Each row was made from one small tree. The marks that hang from a mark follow it in brackets, in the order of their numbers. Every link used is in the known rows. Write each row's tree.
Known rows:
K347{K24{K277 K312 K625 K783}}: [-2.465  1.937 -0.952  1.863  0.010 -1.498  1.784  1.829 -0.286 -0.877
  0.561 -1.994 -1.293  1.327  0.651 -1.997 -0.982 -2.407 -0.712 -0.191
  0.113 -0.265  2.070  0.700  1.855 -2.535  1.160]
K493{K24{K312}}: [-0.736  1.376 -0.732  0.151 -0.141 -0.978  1.090  1.602 -1.206 -1.876
 -0.877 -0.485 -1.381  0.702 -0.008 -2.590 -0.609 -1.954 -0.157 -0.664
  1.860  0.354  1.121  0.493  0.324  0.842  0.754]
K347{K24{K312 K625}}: [-1.320  1.235 -0.928  1.751 -0.626 -1.780  0.987  1.385 -0.838 -1.057
 -0.410 -1.172 -1.346  0.347 -0.396 -2.459 -0.859 -1.505 -0.172  0.257
  0.548 -0.202  1.813  0.286  1.870 -0.709  0.638]
K783{K24{K23 K312 K347 K625}}: [-2.902  3.548 -1.921  1.627  1.273 -1.089  1.675  1.652 -1.464 -1.525
 -0.672 -1.453 -0.786 -1.499  0.197 -1.058 -0.037 -1.945 -0.371 -0.556
 -1.123  0.103  0.922  0.203  0.524  1.049  0.553]
K312{K24{K23 K783}}: [-1.695  2.122 -1.400  2.036  1.536 -1.213  1.557  0.378 -0.724 -0.867
  1.393 -1.318  0.071  1.696 -0.273 -2.490 -1.178 -2.203 -0.287 -0.928
  0.845  0.066  1.475  0.673 -0.642  0.469  0.560]
K24{K23 K312}: [-1.286  2.248 -1.243  0.946  1.118 -1.064  0.862  1.157 -0.557 -0.958
 -0.765 -1.112 -1.240  0.287  0.249 -2.695 -1.087 -2.044 -0.238  0.148
  1.786 -0.119  1.058  0.189  0.545  1.402  0.555]
K347{K24{K277 K312 K625}}: [-1.976  1.662 -0.680  1.540 -0.167 -1.583  1.355  1.864 -0.221 -0.742
 -0.437 -1.912 -1.424  0.496  0.310 -2.256 -1.114 -1.730 -0.439  0.448
  0.300 -0.681  1.433  0.752  1.869 -1.532  0.945]
K24{K23 K277 K312 K625 K783}: [-3.610  3.116 -1.236  1.679  0.832 -0.964  1.507  1.768 -0.560 -0.416
  0.447 -2.472 -1.124  0.366  1.195 -1.784 -0.831 -2.840 -0.956 -0.502
  0.443 -0.308  1.487  0.886  0.531 -0.382  1.071]
K24{K23 K277 K783}: [-1.546  2.352 -1.131  1.616  1.344 -1.129  1.160  1.299 -0.117 -0.767
  0.484 -2.234 -0.611  1.822  0.503 -2.186 -1.097 -2.570 -0.584 -0.278
  1.136 -0.105  1.774  0.481  0.086  0.847  0.509]
K783{K24{K23 K277 K347 K625}}: [-2.563  3.061 -1.569  2.165  1.041 -1.177  1.403  1.727 -0.962 -1.074
 -0.154 -2.330 -0.359 -0.754  0.074 -0.674 -0.352 -1.726 -0.476 -0.066
 -2.062 -0.302  1.037  0.404  0.280  1.374  0.183]
K23{K24{K625}}: [-0.357  1.830 -1.470  1.537 -1.024 -1.675  0.726  1.486 -1.845 -0.800
 -0.639 -1.136 -0.845  0.400 -1.416 -2.189 -0.508 -1.095  0.119  0.742
 -2.500  0.078  1.061  0.333  0.886 -0.047 -0.168]
K23{K24{K625 K783{K589}}}: [-0.016  2.138 -1.415  1.785 -0.647 -1.541  0.991  2.210 -2.433 -0.337
 -0.544 -2.243 -0.578  1.268 -0.680 -2.256 -0.689 -1.850 -0.143 -0.106
 -2.835  0.396  1.185  0.068  0.113 -0.314  0.021]
K783{K589}: [ 1.297  0.983 -0.921  0.772 -0.051 -1.356  0.453  1.432 -1.493 -0.316
 -1.357 -1.961 -0.393  1.437 -0.660 -2.908 -0.943 -1.499  0.360  0.129
 -0.793  0.056  0.726 -0.582 -0.314  2.358 -0.239]
K589{K625 K959}: [-0.580  1.700 -1.136  1.088  0.122 -0.443  1.053  0.815 -0.822 -0.440
 -0.694 -1.870 -0.776  2.527 -0.646 -2.914 -0.425 -0.930  0.518  0.022
 -1.595 -0.294  1.467  0.130 -0.326  4.153  0.074]
K312{K24{K277}}: [-1.045  1.599 -0.748  1.045  0.611 -1.214  1.351  0.437 -0.320 -0.770
  0.513 -1.747 -0.242  1.337 -0.414 -2.372 -1.100 -1.595  0.032  0.133
 -0.094 -0.436  0.458  0.942 -0.037  0.418  0.485]
K312{K24{K23 K277}}: [-1.741  2.089 -0.897  1.508  1.513 -1.202  1.269  1.061  0.104 -0.331
  0.462 -1.896 -0.281  1.119  0.026 -2.408 -1.475 -1.790 -0.331 -0.237
  0.938 -0.794  0.624  1.035 -0.193  0.843  0.526]
K783{K589{K625}}: [ 1.172  1.097 -1.477  0.842  0.178 -1.015  0.862  2.206 -0.999  0.429
 -1.557 -2.420 -0.543  1.343 -0.489 -2.879 -0.591 -0.914  0.366 -0.017
 -2.953 -0.298  1.104 -0.264 -0.864  2.963 -0.078]
K347{K24{K23 K277 K783}}: [-1.197  1.807 -0.994  2.283  1.396 -1.700  1.489  1.468  0.585 -0.633
  0.362 -1.870 -0.904  2.640  0.459 -2.288 -1.691 -2.358 -0.639 -0.192
  1.774 -0.456  2.534  0.457  1.044 -1.238  0.681]
K23{K24{K347}}: [ 0.342  2.021 -1.178  1.304 -0.439 -1.556  1.568  1.063 -1.787 -1.329
 -1.136 -0.450 -0.713  0.122 -1.357 -2.041 -0.572 -1.473  0.257  0.655
 -1.615 -0.007  1.058  0.260  0.959 -0.769 -0.025]
K24{K347 K625}: [-0.986  1.468 -1.187  1.537 -1.064 -1.491  1.116  0.837 -1.805 -0.862
 -0.370 -1.457 -0.227 -0.601 -1.189 -1.731  0.194 -1.523  0.056  0.202
 -2.026  0.069  1.477  0.005  0.536 -0.063 -0.237]
K493{K24}: [ 0.172  0.740 -0.869  0.647 -0.535 -1.229  0.621  1.282 -1.243 -1.714
 -0.389 -0.659 -0.727  1.556 -0.872 -2.563 -0.505 -1.499  0.047 -0.447
  1.159  0.282  1.567  0.216 -0.060  1.603  0.095]
K493{K24{K23 K312}}: [-1.427  1.940 -1.007  0.665  0.751 -0.900  1.104  1.906 -0.877 -1.673
 -0.792 -0.544 -1.453  0.647  0.348 -2.626 -0.984 -2.122 -0.530 -0.879
  2.854  0.067  1.401  0.569  0.190  1.068  0.829]

Which tree is each row?
[-1.478  2.154 -1.038  1.972  1.107 -1.311  1.792  0.511 -0.957 -1.001
  0.288 -0.922  0.104  0.011 -0.825 -2.154 -0.809 -1.627 -0.114 -0.514
  0.208 -0.416  1.071  0.703 -0.129 -0.196  0.313] -> K312{K24{K23 K347}}
[-2.123  1.838 -1.286  2.155  0.431 -1.439  1.011  1.001 -1.199 -0.333
  0.941 -1.600 -0.083  0.272 -0.931 -2.427 -0.769 -1.487 -0.225 -0.530
 -0.623 -0.282  0.925  0.775 -0.288  0.358  0.231] -> K312{K24{K23 K625}}
[-2.003  2.317 -0.701  1.822  1.480 -1.174  2.160  0.996 -0.376 -0.767
  0.281 -1.701 -0.093  0.335 -0.044 -1.749 -0.999 -1.930 -0.364 -0.415
  0.257 -0.908  0.664  1.068  0.029 -0.408  0.633] -> K312{K24{K23 K277 K347}}
[-1.831  2.535 -1.879  1.071  0.223 -1.066  0.769  1.027 -1.397 -1.676
 -0.517 -1.529 -0.897 -0.277 -0.096 -1.589 -0.165 -1.641  0.001  0.026
 -1.458  0.523  0.650  0.061  0.651  2.385  0.456] -> K783{K24{K312 K625}}
[-2.626  3.631 -1.415  1.331  2.269 -0.837  1.992  1.677 -0.233 -1.738
 -1.028 -1.703 -1.089 -0.330  0.985 -1.082 -0.819 -2.253 -0.440 -0.122
  0.442 -0.333  0.388  0.521  0.724  1.468  0.981] -> K783{K24{K23 K277 K312 K347}}
[-2.908  3.244 -1.010  1.511  1.641 -0.832  2.405  1.388 -0.343 -1.121
 -0.046 -1.721 -1.010  0.208  1.364 -1.633 -0.803 -3.056 -0.811 -0.488
  0.878 -0.379  1.537  0.720  0.620 -0.732  1.144] -> K24{K23 K277 K312 K347 K783}
[-1.173  2.973 -1.565  0.815  0.988 -0.991  1.653  0.865 -1.249 -2.322
 -1.018 -0.802 -0.717 -0.536 -0.022 -1.481 -0.104 -1.863  0.111 -0.006
 -0.494  0.427  0.606  0.011  0.630  1.512  0.540] -> K783{K24{K312 K347}}
[-1.576  2.550 -1.229  1.705 -0.576 -1.425  1.391  1.673 -1.568 -0.577
  0.379 -2.069 -0.824  1.156 -0.177 -1.709 -0.677 -1.980 -0.478  0.320
 -2.309  0.000  1.364  0.799  0.809 -1.233  0.438] -> K23{K24{K277 K625 K783}}
[-1.650  2.533 -0.579  2.055  1.683 -0.761  1.499  1.029 -1.528 -0.468
  0.672 -2.494 -0.173  3.183  0.191 -2.758 -1.513 -2.440 -0.038 -1.595
  0.645 -0.085  0.997  0.176 -1.085  3.013  0.516] -> K312{K24{K23 K783{K589{K959}}}}
[-2.249  2.704 -0.683  1.069  0.667 -0.876  2.391  1.320 -0.716 -1.453
 -0.194 -1.533 -0.986  0.004  0.892 -1.647 -0.419 -2.880 -0.504 -0.190
  0.134 -0.093  1.343  0.679  0.805 -1.313  1.036] -> K24{K277 K312 K347 K783}
[-1.308  3.030 -1.250  1.447  0.298 -1.165  2.412  1.293 -1.707 -1.673
 -0.719 -0.325 -1.106  0.141 -0.134 -1.962 -0.454 -2.491 -0.192 -0.142
 -0.789  0.248  1.349  0.443  1.295 -2.004  0.829] -> K23{K24{K312 K347 K783}}
[-1.380  1.094 -1.220  1.372 -1.183 -1.244  1.025  1.668 -1.858 -1.569
  0.902 -1.428 -0.521  1.370 -0.543 -1.867  0.026 -2.131 -0.462 -1.257
 -0.150  0.674  2.253  0.365 -0.235 -0.234  0.302] -> K493{K24{K625 K783}}
[-1.866  1.560 -0.899  1.335 -0.638 -1.087  1.211  2.028 -1.243 -1.155
  0.876 -2.102 -0.715  1.370  0.043 -1.615 -0.188 -2.233 -0.778 -1.069
 -0.266  0.261  1.920  0.784 -0.016 -0.775  0.515] -> K493{K24{K277 K625 K783}}
[-1.001  2.605 -1.772  1.951  0.810 -1.352  1.048  2.311 -2.031 -0.759
 -1.111 -2.593 -0.095 -0.564 -0.317 -1.128 -0.435 -1.650 -0.102 -0.741
 -2.684  0.076  0.862 -0.396 -0.432  2.411 -0.143] -> K783{K24{K23 K347 K625} K589}
[-1.132  2.336 -1.826  1.655 -0.353 -1.334  1.114  0.972 -1.819 -1.616
 -0.100 -1.598 -0.098 -0.532 -0.947 -0.975  0.376 -1.361  0.152  0.047
 -2.672  0.512  1.140 -0.121  0.122  1.259 -0.179] -> K783{K24{K347 K625}}
[-1.308  2.902 -1.467  1.157  0.365 -1.128  1.663  2.236 -2.295 -1.116
 -1.472 -2.259 -0.753 -1.052 -0.011 -1.134 -0.135 -1.824 -0.014 -0.524
 -2.886  0.235  0.317 -0.336  0.295  1.512  0.468] -> K783{K24{K312 K347 K625} K589}
[-2.572  3.142 -1.306  1.385 -0.209 -1.157  1.840  2.196 -1.279 -0.728
 -0.168 -1.915 -1.453  0.466  0.519 -1.796 -0.706 -2.397 -0.662  0.068
 -1.616 -0.045  0.932  1.018  1.299 -1.675  1.041] -> K23{K24{K277 K312 K625 K783}}
[-1.036  1.298 -0.924  1.330 -1.437 -1.381  1.208  1.702 -2.134 -1.752
 -0.303 -0.999 -0.434 -0.368 -1.100 -1.560  0.297 -1.578 -0.274 -0.849
 -0.915  0.199  1.796  0.452 -0.026 -0.757  0.040] -> K493{K24{K347 K625}}
[-1.174  2.366 -0.989  2.287  1.606 -1.251  2.300  1.516 -1.480 -0.351
  0.447 -1.974  0.242  0.935 -0.053 -2.057 -1.009 -2.399 -0.321 -1.431
 -0.702 -0.166  1.166  0.288 -0.920 -0.167  0.488] -> K312{K24{K23 K347 K783{K589}}}
[-0.992  1.157 -1.368  2.492  0.047 -2.048  0.515  1.357 -0.559 -0.557
  0.026 -1.464 -0.743  0.813 -0.791 -2.369 -1.266 -1.354 -0.313  0.153
  0.317 -0.445  2.217  0.194  1.107 -0.610  0.076] -> K347{K24{K23 K625}}
[-0.699  2.132 -1.358  1.733 -1.187 -1.635  1.431  1.392 -2.147 -1.018
 -0.642 -0.928 -0.534 -0.708 -1.575 -1.733 -0.119 -1.308  0.004  0.458
 -3.187  0.028  1.184  0.326  1.084 -1.264 -0.151] -> K23{K24{K347 K625}}
[-2.608  2.211 -1.051  1.879  0.836 -1.291  1.141  1.445 -0.545 -0.028
  0.940 -2.399 -0.167  0.341 -0.191 -1.919 -1.042 -1.610 -0.487 -0.277
 -0.437 -0.705  0.826  1.190 -0.125  0.347  0.513] -> K312{K24{K23 K277 K625}}
[-0.503  2.933 -1.169  1.569  1.908 -0.736  0.527  1.485 -1.581 -0.981
 -1.192 -2.444 -0.726  2.511 -0.168 -2.171 -1.335 -1.689  0.298 -0.577
  0.039  0.136  0.535 -0.735 -0.537  5.950 -0.017] -> K783{K24{K23} K589{K959}}
[-2.959  2.489 -0.831  2.189  0.711 -1.250  1.951  1.373 -0.791 -0.530
  0.745 -2.238 -0.025 -0.688 -0.192 -1.302 -0.691 -1.895 -0.529 -0.639
 -0.839 -0.875  0.723  1.185 -0.093 -1.045  0.504] -> K312{K24{K23 K277 K347 K625}}
[-0.287  2.345 -1.342  1.832 -0.205 -1.451  2.117  0.791 -1.784 -1.441
 -0.343 -0.645 -0.479  0.920 -0.967 -1.914 -0.413 -2.070 -0.044  0.040
 -1.663  0.355  1.701  0.310  0.665 -1.621  0.161] -> K23{K24{K347 K783}}
[-2.116  1.556 -0.873  1.500 -0.265 -1.341  1.223  1.104 -0.852 -0.508
  0.996 -2.275 -0.168  0.464 -0.533 -1.859 -0.695 -1.471 -0.151  0.072
 -1.431 -0.569  0.543  1.033 -0.031 -0.051  0.429] -> K312{K24{K277 K625}}
[-1.532  1.992 -1.380  1.921 -0.570 -1.339  1.497  0.533 -1.846 -1.225
  0.608 -1.659 -0.059 -0.058 -0.778 -1.330  0.292 -2.117 -0.192 -0.496
 -2.163  0.388  2.105  0.035  0.236 -1.192 -0.043] -> K24{K347 K625 K783}
[-3.180  3.459 -1.716  1.418  1.508 -0.945  1.029  1.988 -0.537 -1.244
 -0.680 -2.397 -1.274 -0.123  1.082 -1.393 -0.826 -2.030 -0.608 -0.095
 -0.225 -0.171  0.386  0.570  0.553  2.062  0.892] -> K783{K24{K23 K277 K312 K625}}
[-2.025  1.711 -1.444  2.024 -0.039 -1.289  0.937  1.939 -1.558 -1.282
  0.943 -1.526 -0.559  1.165 -0.317 -1.864 -0.532 -2.231 -0.800 -1.635
  0.789  0.509  2.309  0.420 -0.461 -0.126  0.379] -> K493{K24{K23 K625 K783}}
[ 0.037  2.456 -1.519  1.082  1.161 -0.347  1.029  1.927 -1.478 -0.395
 -1.543 -2.954 -0.607  2.839 -0.276 -2.250 -0.703 -0.778  0.689 -0.371
 -3.100  0.142  0.649 -0.449 -0.953  6.344  0.037] -> K783{K24 K589{K625 K959}}
[-3.013  2.577 -1.426  2.687  0.563 -1.402  2.053  0.837 -1.533 -0.827
  1.559 -1.629  0.329 -0.157 -0.565 -1.475 -0.269 -2.208 -0.446 -1.241
 -1.125 -0.066  1.842  0.887 -0.314 -1.521  0.479] -> K312{K24{K23 K347 K625 K783}}
[-1.054  1.731 -1.177  1.813  0.087 -1.274  0.954  2.978 -2.120 -0.499
  0.022 -2.418 -0.536  1.336 -0.071 -1.954 -0.848 -2.384 -0.759 -1.824
 -0.317  0.332  1.840  0.138 -1.003  0.800  0.366] -> K493{K24{K23 K625 K783{K589}}}
[-2.192  2.423 -0.960  2.030  1.766 -1.337  2.019  1.790  0.646 -0.906
  0.159 -1.535 -1.498  1.649  1.142 -2.382 -1.864 -2.638 -0.799 -0.330
  2.899 -0.680  2.148  0.676  1.658 -1.449  1.308] -> K347{K24{K23 K277 K312 K783}}
[-2.321  3.287 -1.407  1.695 -0.632 -1.330  2.436  1.658 -2.181 -1.410
 -0.282 -0.898 -1.025 -0.569 -0.194 -1.501 -0.003 -2.326 -0.424 -0.254
 -2.269  0.296  1.485  0.687  1.528 -2.446  0.760] -> K23{K24{K312 K347 K625 K783}}
[-3.267  2.950 -0.955  1.614  0.499 -1.116  1.758  2.142 -0.748 -0.583
 -0.690 -2.155 -1.127 -1.363  0.659 -1.356 -0.476 -2.386 -0.718 -0.193
 -0.183 -0.872  0.997  0.790  0.992 -0.791  0.788] -> K24{K23 K277 K312 K347 K625}
[-0.644  2.422 -1.164  1.444  0.331 -1.299  1.542  1.579 -0.963 -0.765
 -0.095 -1.497 -0.894  2.006 -0.164 -2.236 -1.080 -2.051 -0.300  0.431
 -1.219  0.190  1.295  0.707  0.867 -0.727  0.477] -> K23{K24{K277 K783}}
[ 0.297  1.391 -0.785  0.844  0.291 -0.509  0.934  1.842 -1.392  0.180
 -1.592 -2.850 -0.702  2.684 -0.379 -2.939 -0.584 -0.978  0.638 -0.274
 -2.275 -0.356  1.130 -0.330 -0.706  4.730 -0.011] -> K783{K589{K625 K959}}
[-2.977  2.250 -0.834  0.926 -0.338 -0.866  1.617  2.265 -1.096 -1.673
  0.347 -1.880 -1.256  0.763  0.982 -1.539 -0.349 -2.761 -0.962 -1.266
  0.866  0.181  1.528  0.933  0.422 -1.162  1.215] -> K493{K24{K277 K312 K625 K783}}
[-3.147  2.833 -1.009  1.484 -0.066 -0.960  2.212  1.625 -1.169 -0.966
  0.142 -2.058 -0.824 -0.736  0.683 -1.236 -0.057 -2.788 -0.667 -0.438
 -1.190 -0.151  1.487  0.677  0.875 -1.920  0.983] -> K24{K277 K312 K347 K625 K783}
[-2.101  2.807 -1.839  1.767  1.138 -1.118  0.663  1.841 -0.546 -1.093
 -0.033 -2.607 -0.643  0.493  0.178 -1.124 -0.724 -1.639 -0.439  0.116
 -1.211 -0.050  0.784  0.405  0.054  2.454  0.309] -> K783{K24{K23 K277 K625}}
[-0.719  1.643 -0.965  1.322  0.345 -1.209  1.295  1.919 -1.229 -1.725
 -0.577 -0.573 -0.658  0.438 -0.658 -2.003 -0.471 -1.818 -0.383 -1.042
  1.545 -0.066  1.891  0.332 -0.055  0.048  0.236] -> K493{K24{K23 K347}}
[-1.657  1.470 -1.032  1.722 -1.104 -1.264  1.545  1.642 -2.124 -1.910
  0.625 -1.187 -0.141  0.376 -0.774 -1.221  0.321 -2.123 -0.508 -1.502
 -0.640  0.629  2.193  0.381 -0.093 -1.612  0.342] -> K493{K24{K347 K625 K783}}
[-0.965  2.152 -1.168  1.425 -0.784 -1.477  0.851  1.954 -1.342 -0.366
 -0.563 -1.910 -1.001  0.585 -0.609 -1.928 -0.803 -1.424 -0.184  0.817
 -2.338 -0.423  0.723  0.720  1.085 -0.399  0.110] -> K23{K24{K277 K625}}
[-2.328  2.419 -1.003  1.944  0.169 -1.294  1.415  1.694 -0.861 -0.219
 -0.408 -2.282 -0.532 -0.583  0.016 -1.406 -0.398 -1.941 -0.512 -0.185
 -1.212 -0.753  1.305  0.651  0.486 -0.150  0.225] -> K24{K23 K277 K347 K625}
[-0.973  1.083 -1.363  2.301 -0.664 -2.001  1.019  0.861 -1.051 -0.965
  0.832 -1.541 -0.358  1.666 -0.825 -2.108 -0.812 -1.783 -0.248 -0.046
 -0.464  0.294  2.579  0.129  1.115 -1.576  0.259] -> K347{K24{K625 K783}}
[-1.864  2.071 -1.638  2.259  0.284 -1.269  0.839  1.067 -1.264 -0.876
  0.773 -1.914 -0.325  0.841 -0.339 -2.020 -0.544 -2.244 -0.476 -0.534
 -0.193  0.226  2.214  0.139 -0.198  0.364  0.163] -> K24{K23 K625 K783}
[ 0.561  2.313 -1.125  1.628  0.037 -1.475  1.958  2.029 -2.347 -0.714
 -0.914 -1.557 -0.418  1.104 -0.813 -2.095 -0.773 -2.099 -0.016 -0.328
 -2.281  0.302  1.289 -0.203  0.370 -0.879  0.194] -> K23{K24{K347 K783{K589}}}
[-2.784  2.656 -1.262  1.572  0.397 -1.202  1.563  1.487 -1.406 -0.822
 -0.682 -1.248 -0.947 -1.550  0.097 -1.622 -0.228 -2.087 -0.408 -0.335
 -0.451 -0.446  1.404  0.388  0.826 -0.308  0.496] -> K24{K23 K312 K347 K625}
[-1.934  2.108 -0.706  0.499  0.488 -0.753  1.847  2.171 -0.486 -1.699
  0.005 -1.420 -1.397  1.693  1.131 -2.138 -0.813 -2.769 -0.735 -1.082
  1.805  0.239  1.296  0.894  0.384 -0.392  1.356] -> K493{K24{K277 K312 K783}}
[-2.141  1.941 -0.810  1.575 -0.863 -1.112  1.823  2.021 -1.452 -1.514
  0.466 -1.896 -0.459  0.545 -0.022 -0.971  0.118 -2.469 -0.826 -1.179
 -0.848  0.132  2.022  0.827  0.010 -1.996  0.638] -> K493{K24{K277 K347 K625 K783}}
